Each row comes from the steps of one walk. Every step used is in the known rows, and no mark comes twice. Write the walk behind each row, first mark first.
In the rows, zero is written as 100.
Known rows:
C-T-Z: 89	76	121	106	78	143	111	133	117	110	114	74	113	86	97	75	92	80	70
R-Z-P: 102	77	105	90	63	127	128	114	104	116	109	94	150	108	78	56	107	155	52
E-C: 103	69	138	94	91	98	82	132	116	109	120	92	141	106	62	88	70	107	78
T-Z: 96	59	113	100	77	134	114	125	119	106	109	75	132	100	83	80	95	105	67
E-C-K-Z-R: 79	71	133	93	88	120	97	136	138	126	85	110	140	135	71	91	66	124	94
K-Z-E: 90	46	131	100	91	141	102	137	107	149	108	73	127	125	91	89	88	122	87
T-Z-K-C-E: 92	54	114	80	78	146	103	155	130	110	84	96	126	103	100	99	102	124	102
C-K: 87	63	130	90	86	106	103	155	98	115	113	87	146	116	53	104	76	100	86
E-C-T-Z: 92	85	139	101	87	132	95	123	126	89	115	87	114	90	94	77	83	79	74
C-T: 92	79	130	106	84	119	95	148	104	132	126	79	123	89	81	82	79	82	78
K-Z-T: 115	65	134	100	68	147	126	112	105	124	115	75	122	130	83	74	62	103	75
R-Z-T-C-K: 92	82	147	96	77	129	139	114	85	58	141	97	138	142	66	71	58	124	90
Z-K-C: 113	62	115	78	73	101	97	156	126	126	95	103	142	105	69	95	75	132	104
E-C-K-Z-T: 105	74	161	86	81	131	116	117	107	92	109	97	127	146	66	93	47	94	89
K-C: 111	71	122	90	89	123	93	139	112	121	96	88	143	109	67	91	68	119	91
K-Z: 100	70	121	94	79	127	105	123	116	147	103	80	135	119	74	85	80	112	72
E-C-K: 90	71	147	85	94	95	86	147	109	96	114	100	146	118	49	104	65	99	89
C-K-Z: 87	71	132	85	82	122	110	136	108	135	98	87	138	131	60	103	75	103	83
R-Z-K-C: 119	62	118	82	80	108	117	139	126	116	104	111	150	105	78	74	86	155	95
T-C-E: 64	78	128	100	89	127	81	143	97	107	128	83	131	119	76	95	85	114	90

Which walk is each row?
77	49	142	91	95	137	108	152	98	137	102	81	133	136	77	105	81	113	98 | C-K-Z-E
86	50	160	93	113	117	105	143	98	90	128	100	145	126	76	86	82	133	91 | R-Z-E-C-K
108	51	117	88	75	98	123	140	120	124	130	102	149	101	78	68	99	145	77 | R-Z-K
84	64	157	106	103	121	77	154	103	115	131	86	117	99	94	86	75	92	96 | Z-E-C-T
90	80	108	109	80	164	108	138	141	112	78	92	117	92	114	68	81	112	95 | K-C-T-Z-R
92	66	127	90	100	142	84	156	105	126	98	84	137	110	82	101	84	115	97 | K-C-E
100	87	124	98	83	155	107	130	121	102	91	83	115	91	98	81	80	90	88 | K-C-T-Z
82	77	123	112	82	143	99	131	146	100	101	97	114	91	109	64	83	100	81 | E-C-T-Z-R
112	80	127	87	82	118	116	147	124	119	110	111	132	92	93	71	84	129	96 | R-Z-K-C-T
86	36	124	103	88	150	110	138	107	109	112	68	123	106	100	82	100	116	81 | T-Z-E
86	51	99	111	74	143	115	132	137	116	96	83	132	101	99	64	96	128	75 | T-Z-R
97	104	105	89	56	164	115	122	118	98	70	93	116	94	97	74	95	114	75 | K-C-T-Z-P
62	71	143	90	90	133	101	138	95	112	107	88	127	150	70	106	69	123	110 | T-C-K-Z-E
99	57	125	82	92	129	109	154	119	121	107	106	145	107	94	85	102	152	97 | R-Z-K-C-E
90	64	158	108	110	131	99	137	105	104	141	92	124	101	104	66	87	115	84 | R-Z-E-C-T
112	59	109	80	68	126	113	139	137	105	83	101	133	102	86	89	88	129	97 | T-Z-K-C
72	86	134	89	82	103	95	143	96	91	119	95	141	130	46	103	65	109	97 | T-C-K
78	54	131	110	89	158	108	145	106	112	118	66	107	92	115	78	100	90	85 | C-T-Z-E
88	103	121	93	59	140	106	114	122	87	94	98	114	93	94	69	97	102	62 | E-C-T-Z-P
90	44	140	98	97	137	95	131	117	90	112	81	123	110	96	84	89	114	83 | T-Z-E-C
